Each row was made from one walk, in order. Every step used is in the known rows, and no mark comes twice. Write each row's walk.
Known rows:
nesuv, sena: [-2.46  1.59 -0.91 -0.09 -0.47  0.45  0.47  0.68  0.88  0.65 -0.16  0.38
 -1.07  0.99  0.04 -0.32  0.16 -0.99  0.11  0.25  0.04 -1.21 -0.89 -0.53
  0.23  0.40]
leva, remor, divak, pidir, nesuv: [-1.74 -1.13 -0.03  1.57  1.05 -1.29 -6.34  0.18 -2.02 -3.95 -0.92 -1.32
 -2.40  2.42 -0.32 -1.17 -2.02  2.10 -1.23 -1.26 -2.08 -2.60 -0.65  0.34
 -0.09 -0.74]
pidir, bigasaz, remor: [-1.95 -1.04  0.13 -0.85  0.50  0.01 -2.31 -0.84  0.78 -1.34 -0.19 -0.11
 -0.02 -0.30 -1.29  0.98  0.11  1.92 -0.36  0.52 -5.09  0.25  1.25 -0.41
  0.03  0.51]
mosav, divak: [-0.60  0.80  0.54  0.89 -0.24 -0.09  2.01  0.41  0.63 -0.43 -0.32  0.01
 -0.92  0.58  0.01 -0.63  0.53 -1.97  0.94 -0.06 -0.37  1.09 -1.02 -0.51
 -0.87  0.41]
nesuv, mosav: [-1.46 -1.02 -0.74 -0.23 -0.22  0.52  0.98  1.03  1.25  0.20 -0.31  0.47
 -0.52 -0.20  1.02  0.07 -0.51  0.03  0.67 -0.01 -0.02 -1.89  0.17 -2.02
 -1.92  0.93]
nesuv, sena, bidopat, pidir, bigasaz, remor, divak, mosav: [-3.25  0.05 -3.96 -1.65  0.70 -0.29  0.40 -3.19  0.93 -1.34 -0.24  0.11
  0.81  1.18  1.40  0.78 -2.42  3.71 -0.91 -0.34 -4.09 -3.47  0.90 -1.40
 -1.38 -0.12]
mosav, bigasaz, remor, divak, pidir, nesuv, sena: [-5.69 -0.07 -1.84 -1.97  1.22 -0.33 -4.78 -0.24  0.51 -3.20 -0.78 -0.12
 -3.05  3.17  1.20 -1.46 -1.65  2.89 -0.72 -0.55 -5.20 -3.19 -0.48 -0.50
 -2.60  0.86]
leva, remor, divak: [-0.58 -2.76 -1.33  1.78  0.89 -0.75 -3.59  0.36 -1.78 -2.62 -0.54 -0.38
 -1.31  1.56  0.24 -0.18 -1.26 -0.13 -1.60 -0.46 -1.31 -1.25 -0.23  2.02
  0.99 -1.12]
mosav, divak, pidir: [ 0.01  1.50  1.16  1.62 -0.65 -0.74  1.92  0.62 -0.22 -1.98 -0.46 -0.34
 -0.67  1.89 -0.02 -0.98 -0.52 -0.19  0.81 -0.60  0.42  0.22 -0.91  0.19
 -1.21  0.49]
nesuv, sena, bidopat, pidir, bigasaz, remor, leva: [-3.29 -2.72 -1.67 -1.85  0.89  0.66 -0.80 -2.53  1.65 -0.80 -0.24  0.51
  0.99 -0.38  0.79  1.18 -0.59  1.45  0.38  0.42 -4.50  1.91 -1.01 -0.25
 -0.58 -0.97]
leva, remor, bigasaz: [ 2.15  0.71 -0.13  0.34  0.25 -0.24 -1.93  1.11 -0.25 -1.81 -0.33 -0.59
 -2.03  1.17  0.23 -0.35 -0.99 -0.60 -0.36 -0.41 -2.93 -1.66  1.95 -0.40
  1.70 -1.37]
nesuv, sena, bidopat, pidir, bigasaz: [-3.65  2.10 -2.43 -1.02 -0.27  0.27  1.20 -1.23  0.92  0.95 -0.70 -0.24
  0.92  1.83 -0.32  0.75 -0.26  0.41  0.78  0.20  0.99  0.03 -1.58 -4.35
 -0.61 -0.50]
bigasaz, remor, divak, mosav, bidopat, pidir, nesuv: [-3.63  0.74 -1.72 -2.60  2.24 -0.11 -5.42 -3.50  1.20 -1.04  0.06  0.45
 -1.58 -1.22  2.75 -0.38 -2.34  5.21 -1.12 -1.85 -6.01 -5.37  0.42 -0.46
 -2.63  0.66]
pidir, nesuv, sena: [-3.70  2.82 -0.36 -1.01  0.10  0.52 -2.46  0.24  1.35  1.35 -0.47 -0.30
 -2.46  0.57 -0.48 -0.94  0.43 -0.82  0.56  0.09 -1.55 -1.86 -1.37 -3.31
 -0.67  0.70]
bidopat, mosav, divak: [ 1.22 -0.20  0.84  0.39 -0.58  0.56  2.84  1.05  0.60 -1.28 -0.28 -0.82
 -0.47  1.08  2.21 -0.42 -0.32 -3.08  1.31 -0.26 -3.61  2.70 -1.84 -1.54
 -1.16  0.68]
bigasaz, remor, divak, pidir, nesuv: [-0.50 -2.35 -0.20 -0.37  1.57 -0.50 -5.93 -0.04 -0.18 -2.95 -0.06  0.04
 -1.26  0.44  1.77 -0.28 -1.77  3.41 -1.18 -0.84 -5.21 -3.09  1.44  1.67
 -1.67  0.44]
remor, divak, pidir, bigasaz: [-0.90 -3.25 -0.86  1.71  0.34 -1.94 -2.96 -0.37 -1.73 -2.01 -0.94 -1.00
  1.57  2.10 -1.29 -0.08 -1.21  4.23 -0.25 -1.07  0.48 -3.42  1.01 -0.79
 -1.90  0.11]
remor, leva: [ 0.31 -4.29  0.57  0.18  0.46 -0.24 -0.95 -1.34 -0.11 -0.50 -0.03  0.08
  0.80 -1.52 -0.02 -0.26 -0.04  0.79  0.45 -0.25 -0.94  1.31 -0.46  1.70
 -0.40 -0.73]
bigasaz, remor, divak: [ 0.53 -3.85 -1.52 -0.22  1.46  0.06 -3.15  0.22  0.13 -1.78  0.44  0.91
 -0.28 -0.48  2.43  0.73 -0.92  1.09 -1.49  0.03 -4.31 -1.66  1.88  3.70
 -0.57  0.04]
leva, remor: [-1.19  0.65  0.25  0.98  0.10 -0.15 -1.67 -0.02 -0.94 -2.35 -0.44 -0.58
 -1.90  1.29 -0.92 -0.15 -0.57 -1.00 -0.92 -0.02 -1.54  1.01 -1.13  0.71
  2.05 -0.90]
mosav, bigasaz, remor, divak, pidir, nesuv, sena, bidopat: [-5.82 -1.02 -3.67 -3.25  1.55  0.31 -1.92 -0.50  0.76 -3.34 -0.47 -0.11
 -2.57  5.08  1.10 -1.17 -2.17  1.72 -0.44 -0.41 -4.61 -0.85 -1.13 -2.08
 -2.93  0.16]
divak, pidir: [ 0.44  0.56  0.65  0.64 -0.35 -0.64  0.17  0.29 -0.78 -1.54 -0.16 -0.34
  0.32  1.45  0.02 -0.36 -0.93  1.87 -0.09 -0.57  0.51 -1.00  0.19  0.81
 -0.36  0.08]

Which walk is each row?
[-3.75  3.29 -0.97 -0.68 -0.22  0.36  2.54  0.72  1.43 -0.74 -0.61 -0.54
 -2.63  4.21 -0.52 -1.61 -0.60 -2.16  1.61 -0.42 -0.69  0.83 -2.81 -4.36
 -2.11  0.47] -> mosav, divak, pidir, nesuv, sena, bidopat
[-3.05  1.72 -1.29 -1.44  0.38  1.02  1.72 -0.37  2.77  0.61 -0.78  0.13
 -1.57 -0.07  2.85 -0.35 -0.69 -1.79  2.21 -0.39  0.03 -0.13 -2.23 -6.22
 -3.78  0.52] -> sena, bidopat, pidir, nesuv, mosav, divak
[-3.15 -1.96 -0.95 -1.84  1.71 -0.82 -5.16 -1.00 -0.18 -4.19 -0.63 -0.48
 -2.11  2.04  1.23 -1.16 -1.87  3.94 -0.73 -0.84 -5.11 -2.17  0.60  0.05
 -2.79  0.52] -> mosav, bigasaz, remor, divak, pidir, nesuv
[ 0.00 -4.07 -1.17 -1.51  0.86 -0.20 -1.53  0.25 -0.85 -5.48 -0.33 -0.68
 -0.16  3.21  3.90 -0.30 -2.90  2.76 -0.79 -0.86 -7.00  0.15  0.13  1.65
 -2.37  0.46] -> bidopat, mosav, bigasaz, remor, divak, pidir
[-2.40  0.02 -1.03 -1.08 -0.61  0.94  4.18  0.98  1.60 -3.53 -0.49 -0.87
 -1.00  5.00  0.96  0.18 -1.54 -1.53  1.23  0.18 -7.67  3.07 -2.02 -2.97
 -1.76  0.94] -> nesuv, sena, bidopat, mosav, divak, pidir, bigasaz, remor
[ 0.17 -2.02 -1.57 -0.62  0.94 -0.50 -0.86 -1.96 -0.05 -2.52  0.44  0.40
 -0.02 -0.49  1.75  0.05 -2.17  3.40 -1.71 -0.45 -4.77 -3.34  2.32  2.90
 -0.91  0.34] -> bigasaz, remor, divak, mosav
[-1.66 -2.99 -0.61 -2.38  1.37 -0.19 -4.46 -0.33 -0.33 -5.10 -0.64 -1.32
 -1.48  2.62  3.35 -0.98 -2.71  3.09 -0.36 -0.95 -8.52 -0.44 -0.38 -0.99
 -3.11  0.77] -> bidopat, mosav, bigasaz, remor, divak, pidir, nesuv
[-1.31 -0.04  0.80  0.90 -0.49 -1.37 -1.00 -0.53 -0.93 -1.69 -0.87 -1.22
  1.00  1.93 -2.39 -0.05 -0.46  3.33  0.40 -0.46  0.03 -1.33  0.31 -1.98
 -0.84  0.34] -> divak, pidir, bigasaz
[-0.85  1.92 -1.03 -2.05  0.87  0.49 -1.25 -1.71  0.83  0.62 -0.22 -0.40
  0.04 -0.42  1.67  0.18 -0.72  0.27  0.61 -0.36  0.07  0.41 -1.29 -3.65
 -1.15 -0.77] -> sena, bidopat, pidir, nesuv
[-2.40  0.74 -1.83 -2.34  0.66  1.08 -0.13 -0.68  2.17  0.99 -0.46  0.14
 -0.50 -0.43  2.68  0.24 -1.14  0.22  1.26 -0.42  0.43 -1.17 -1.02 -5.60
 -2.88  0.10] -> sena, bidopat, pidir, nesuv, mosav
[-0.10 -0.91  1.72  0.28 -0.50 -0.08  0.76  0.44  0.45 -4.33 -0.62 -1.20
 -0.26  2.09  0.99  0.21 -1.17  0.77  0.90 -0.25 -8.16  1.98 -0.44 -1.14
 -1.63  1.25] -> bidopat, mosav, divak, pidir, bigasaz, remor
[-6.36  6.46 -1.14 -2.53  0.32  0.33 -1.78 -3.00  1.90  1.53 -0.55 -0.17
 -2.33  0.09  0.44 -1.38 -1.22  2.96  0.53 -1.58 -1.56 -4.81 -2.51 -4.56
 -1.92  0.89] -> divak, mosav, bidopat, pidir, nesuv, sena
[-1.18 -1.58 -2.07 -3.31  0.06  0.90  4.21 -0.64  0.05 -2.07 -0.36 -1.24
  0.35  4.12  1.54 -0.40 -1.45 -1.37  1.07  0.06 -2.64  5.17 -2.29 -4.36
 -1.77 -0.28] -> sena, bidopat, mosav, bigasaz
[-4.61  3.08 -0.75 -1.36  0.19 -0.95 -0.53 -3.94  0.42  0.35 -0.77 -0.76
  0.74  0.13 -1.52 -0.14 -1.13  5.38  0.45 -1.59 -0.58 -3.01 -0.87 -4.07
 -1.91  0.53] -> divak, mosav, bidopat, pidir, bigasaz
[-1.65  0.32  0.43  1.31 -0.89 -0.22  2.93  1.65  1.18 -1.87 -0.78  0.18
 -1.17  1.72  1.02 -0.90 -0.95 -0.13  1.55 -0.64  0.09 -1.46 -0.68 -1.45
 -3.05  1.40] -> nesuv, mosav, divak, pidir
[-1.47 -2.46 -1.45 -0.40  0.89 -1.25 -1.99 -2.73 -0.13 -2.51 -0.20 -0.53
  0.67 -0.12 -0.73  0.32 -1.66  4.84 -1.19 -0.35 -5.43 -3.35  2.73  0.09
 -1.43  0.55] -> pidir, bigasaz, remor, divak, mosav
[-4.24 -1.83 -0.09 -2.00  1.29 -0.51 -2.72 -5.53  1.01 -1.75 -0.35  0.07
  0.79 -2.23 -0.45  0.26 -1.49  6.45  0.06 -1.22 -6.28 -1.28 -0.30 -0.08
 -1.75  0.00] -> divak, mosav, bidopat, pidir, bigasaz, remor, leva
[-3.95  0.79 -1.47 -1.39  0.48  0.89 -0.69 -0.19  2.01  1.14 -0.51  1.14
 -0.60 -0.31  2.54  0.34 -1.00  1.73  0.87 -1.17  0.76 -3.41 -1.46 -2.70
 -2.84  0.91] -> nesuv, mosav, bidopat, pidir
[-3.57 -0.91  0.60  0.56 -0.30 -0.25  0.77  0.76  1.86 -3.16 -0.94 -0.02
 -1.32  1.46 -0.20  0.12 -0.78  1.81  1.13 -0.11 -4.80 -1.42  0.53 -2.04
 -3.20  1.96] -> nesuv, mosav, divak, pidir, bigasaz, remor
[-5.33 -3.51 -2.88 -1.45  1.84  0.27 -5.01 -0.86  1.94 -0.56 -0.75  1.16
 -0.20 -0.36  2.52  1.29 -1.56  4.34 -0.23 -1.11 -4.20 -5.37  0.63 -1.82
 -3.89  1.18] -> nesuv, mosav, bidopat, pidir, bigasaz, remor, divak
[-0.90 -6.41 -1.46 -4.04  1.20  1.38  2.05 -1.88  0.79 -4.03  0.13 -0.46
  0.18  1.69  2.70 -0.01 -1.79 -0.30  0.60  0.23 -8.18  7.22 -1.71 -0.23
 -1.77 -0.80] -> sena, bidopat, mosav, bigasaz, remor, leva
[-5.51  0.54 -2.39 -4.82  1.41  1.45 -0.70 -1.65  2.81 -1.89 -0.56  0.34
 -2.01  0.49  3.30  0.09 -1.62  1.13  0.89  0.10 -4.27  0.53 -1.16 -5.10
 -3.50  0.43] -> sena, bidopat, pidir, nesuv, mosav, bigasaz, remor
[-1.47 -0.53  0.84 -0.12  0.16 -0.70 -2.07 -0.55 -0.04 -2.95 -0.31 -0.44
  0.15  1.13 -1.34  0.65 -0.82  3.76 -0.42 -0.08 -4.56 -0.63  1.39  0.52
 -0.52  0.52] -> divak, pidir, bigasaz, remor
[-1.87  2.74 -2.46 -1.22 -0.24  0.96  2.26 -0.40  1.15  1.13 -0.02  0.62
  0.29  1.37  2.22  0.47 -0.75 -1.21  0.34  0.06  1.34  0.36 -1.89 -1.47
  0.03 -0.76] -> nesuv, sena, bidopat, pidir
[-3.51 -4.08 -2.17 -1.30  0.95 -0.35 -1.44  0.41  0.44 -4.30 -0.69  0.59
 -1.17  2.65  2.84 -0.42 -2.57  3.71 -0.48 -0.62 -3.64 -3.34  1.14  0.65
 -3.72  1.08] -> nesuv, mosav, bigasaz, remor, divak, pidir
[-1.61 -5.39  0.68 -0.55  1.02 -0.21 -3.42 -2.21  0.55 -1.87 -0.20 -0.09
  0.67 -1.90 -1.35  0.72  0.07  2.61  0.11  0.40 -6.08  1.60  0.88  1.12
 -0.52 -0.31] -> pidir, bigasaz, remor, leva
[-2.78 -2.01 -2.45 -1.88  1.69 -0.04 -1.63 -2.08  0.61 -1.76  0.44  0.81
 -1.06  0.82  1.18 -0.19 -2.28  3.94 -1.66 -1.34 -5.22 -3.55  1.15  1.91
 -1.94  0.76] -> bigasaz, remor, divak, mosav, bidopat
